Each row was made from one small tree. The marks that hang from a mark follow it in brackets, in the order of their numbers. Every link used is in the known rows. Write each row's tree.
Known rows
k135(k271): [ -9   0   4   1  -1 -11  -1 -15  -2  -6   3   4  -1   4   4   0   0  -2
  -2  -1   6]
k341(k216(k271(k135(k282) k597)) k217): [ -2  -2  20  -4  -2  11   5 -30   3  14  -5  -4  12  32  -8   5 -17  -1
 -37   5   0]
k135(k271(k597) k282): [-18  -2  17   7  -4  -3   3 -38  -1   7  -3   1   8  27   3   3  -6  -4
  -7  -2   6]
k271(k216(k341(k217)) k597): [  1 -29 -11  15  -1  -1   1  -5  -3   8  -3  -8   6  12  -6   6  -6   3
  20  -5 -12]
k271(k135 k341): [-10   7   5   7   2  15   7 -10   5  -3  -1  -3   2  -4  -6  -6 -10   6
  -8   7  -6]
k217(k341): [ 11   7   4   7   1 -10   2  14  -1  -8   8   1  -5   1  -2   0   7   2
   7   3  -2]
k597(k271(k135(k282) k216 k341(k217))): [ -8 -11   1  33   4   4   2 -21   6 -14  -2 -13  12   4  -9  -6  -6  12
 -14 -10 -18]
k271(k216 k341(k217) k597): [ -8  -7 -10  23   1   8   2 -31  -2  -5   0  -8   7  -4  -3   4  -3   8
  12   2 -16]
k216(k271(k135(k282) k341 k597)): [-13   1  19   4   1  17  10 -27   7  11  -6  11  10  24  -4   2 -18   3
 -22   7  -4]
k271(k135(k282) k216 k597): [ -8  -3   6  19  -5  12   3 -23   3   8   0  -7  14  27  -7   1 -17   2
  -3   0  -9]
k271(k135): [ -7   2  10   4  -4   7   5  -6   4   2   5  -6   0   6  -5  -3 -10   2
 -11   7   2]
k271(k135(k282) k216 k341): [  1   4   0  17   7  11   2  -1   3  -4  -6  -2  13   6  -9  -9 -11   6
   4  -4 -21]
k216(k271(k135)): [  1  -1  12  -4  -2   2   3  -1   6   4   3  10  -2  10  -1   1 -12   2
 -19   8   4]
k216(k271(k597)): [ -6  -6   5  -4  -4   2   1 -16   2  11   1  14   0  16   4  10  -8   0
 -13   6   5]
k271(k135(k282) k597): [-17  -1  20  11  -7  16  10 -32   4  13  -1  -9   9  29  -5   1 -16   0
 -18   5   3]
k271(k341(k217) k597): [-18  -4   4  14  -2  11  10 -43   0   0  -1 -10   3  -3  -2   6  -2   5
  -5   7  -4]
k597(k271(k341)): [-15  -3 -10  13   4   8  -2  -8   5 -12  -4   3   0  -7  -1  -4   2   9
 -14  -8  -6]
k271(k216 k341 k597): [ -9   1 -16  16   3  14  -2 -18   0  -2  -3   3   7   0  -2   2  -7   6
  10  -1 -17]
k271(k341(k216) k597): [-12  12 -11  -3   5  24  -3 -18  -2   4 -10  -1   7   6  -6   0  -9   1
 -12   1  -9]
k216(k341(k217(k271))): [ -5 -33 -13  14   3 -13  -1  -6   0   1  -3 -23  -1   3  -5   1   1   4
  16  -5   4]
k341(k216 k271(k135(k282) k597)): [ -6   7  28  -9   1  22   4 -30   7  20  -4  -2  12  29  -8   1 -19  -2
 -27   8   5]
k135(k271(k216(k341(k217)) k597) k282): [ -4 -28   3  19   2 -14   2 -21  -6   5  -6  -6  13  28  -4   3  -6  -1
  17 -12  -9]
k217(k341(k271)): [ 16   5  20  -1   5 -10   4   5   4  -2  10   9  -7  -2   1   2   7   3
   8   9   5]

Which tree is each row?
[ -9  -3   4  16  -1  -6  -3 -31  -3   1  -2   2  11  26   2   3  -8  -1
   6  -8  -6] : k135(k271(k216 k597) k282)
[-18 -18  -2  38  -6   1   1 -52   4   2   5 -32  12  24  -7   4 -14   7
  -2   1  -2] : k341(k217(k271(k135(k282) k216 k597)))
[-13  -2 -24  28   4   6  -6 -17   6 -12   2 -16   3  -5  -6  -6 -12  12
   8   1 -10] : k217(k271(k135 k216 k341))
[-13   8  -1   8   7  20  -4  -6   7  -6 -12  -5  12  14 -12 -10 -12   6
 -36 -10 -11] : k597(k271(k135(k282) k341(k216)))
[-21 -34   7  24  -4   3   9 -36   5  14  -3 -32   8  31 -10   2 -15   4
  -3   0   6] : k216(k341(k217(k271(k135(k282) k597))))
[ 14  -1   1 -14   5  -5  -6   0  -2   0  -4   4   3   3  -3   4  -1  -1
 -17   0  -2] : k341(k216(k271) k217)
[-12  -2  36   1  -4  15  12 -40   9  19   2   0   8  26  -2   3 -16   1
 -17  12  10] : k341(k271(k135(k282) k597))
[  7 -26  15  -3   1  -6   8  11   3  10  -1   2   0  13  -7   1 -10   3
  -6   5  -1] : k216(k271(k135) k341(k217))
[ -7 -19  -8  13  -3  13   1   2   2  12  -1  -5   5  22  -9   0 -19   4
   8   0 -10] : k271(k135 k216(k341) k597)
[  7  13  18  -2   1   7   1   0   3   9   0   6   6  38  -9   3 -14  -1
 -27   7  -2] : k217(k341(k216(k271(k135(k282) k597))))
[ -7  -4  -5  38  -3  -3  -1 -25   5  -3   9 -22   6  29  -8   2 -11   8
   6   3  -3] : k217(k271(k135(k282) k216 k597) k341)
[21  6 25 13  6 -7  4  6  7 -2  8  4  5 13 -6 -4 -4  5 11  5 -7] : k217(k341(k271(k135(k282) k216)))
[-24  -7  -7  16  -7  12  -1 -52   4   3   4 -33   3  18  -9   4 -16   5
 -25   9  10] : k341(k216 k217(k271(k135 k597)))
[-15  -5  14  15  -4   6   2 -12   9  -2  -1  -7   6  21  -5  -5  -8   5
 -28  -7   2] : k597(k271(k135(k282)))
[ 11  -1  19  -8   4   2   1  -6   2   6  -6  -1  11  21  -9  -1 -11  -1
 -28   1  -3] : k341(k216(k271(k135(k282))) k217)
[  1  15  23  -3  -1  14   5 -18   7   9   9   0  -2  19  -8   2 -12   3
 -18  18   7] : k217(k341(k216 k271(k135 k597)))
[ -8  -2  16  12   6 -10   7 -32  -2 -10  -5  -4  10   1  -1  -2   4   1
  -1  -4  -5] : k135(k271(k341(k217)) k282)
[-16  -7  16   8  -4  12  12 -42   6   6   3   2   2   8  -4   6 -14   7
 -22  15  -1] : k216(k271(k135 k341(k217) k597))
[-21  14  -6  -2   4  13  -4 -34  -3  -1  -7   4   5  10  -2   0  -9   0
 -14   0  -2] : k135(k271(k341(k216) k597))
[-13  -3  15  -1  -8  11   6 -24   6  12   5   9  -1  22  -1   7 -18   2
 -24  13   7] : k216(k271(k135 k597))
[ -3 -28   7  21  -1   5   8 -12   1  13  -5 -17  14  29 -12   1 -16   2
   7  -4 -13] : k271(k135(k282) k216(k341(k217)) k597)
[  3   9   0  15   5  -3  -4  -1   4  -5   1 -22   5  23 -12  -6  -7   3
 -11   0   1] : k217(k271(k135(k282)) k341(k216))
[-16   3  -6  22  -1  21   3 -23   3  -1   1  -3   6   7  -7  -1 -17   8
  -1   6 -14] : k271(k135 k216 k341 k597)
[ -5   0  34  -3   0  17   9 -46   7  17  -2 -14  12  25  -8   3 -15   0
 -28  11   5] : k341(k216 k217 k271(k135(k282) k597))
[ -6  -3  13   9  -4  12   3 -33   8  10   9   2   3  13  -2   4 -17   6
  -3  12   1] : k341(k271(k135 k216 k597))
[-12   1   4  14   6  14   1 -21   6  -9  -9 -16  12  10 -13  -8  -8   7
 -37  -8 -11] : k597(k271(k135(k282) k341(k216 k217)))
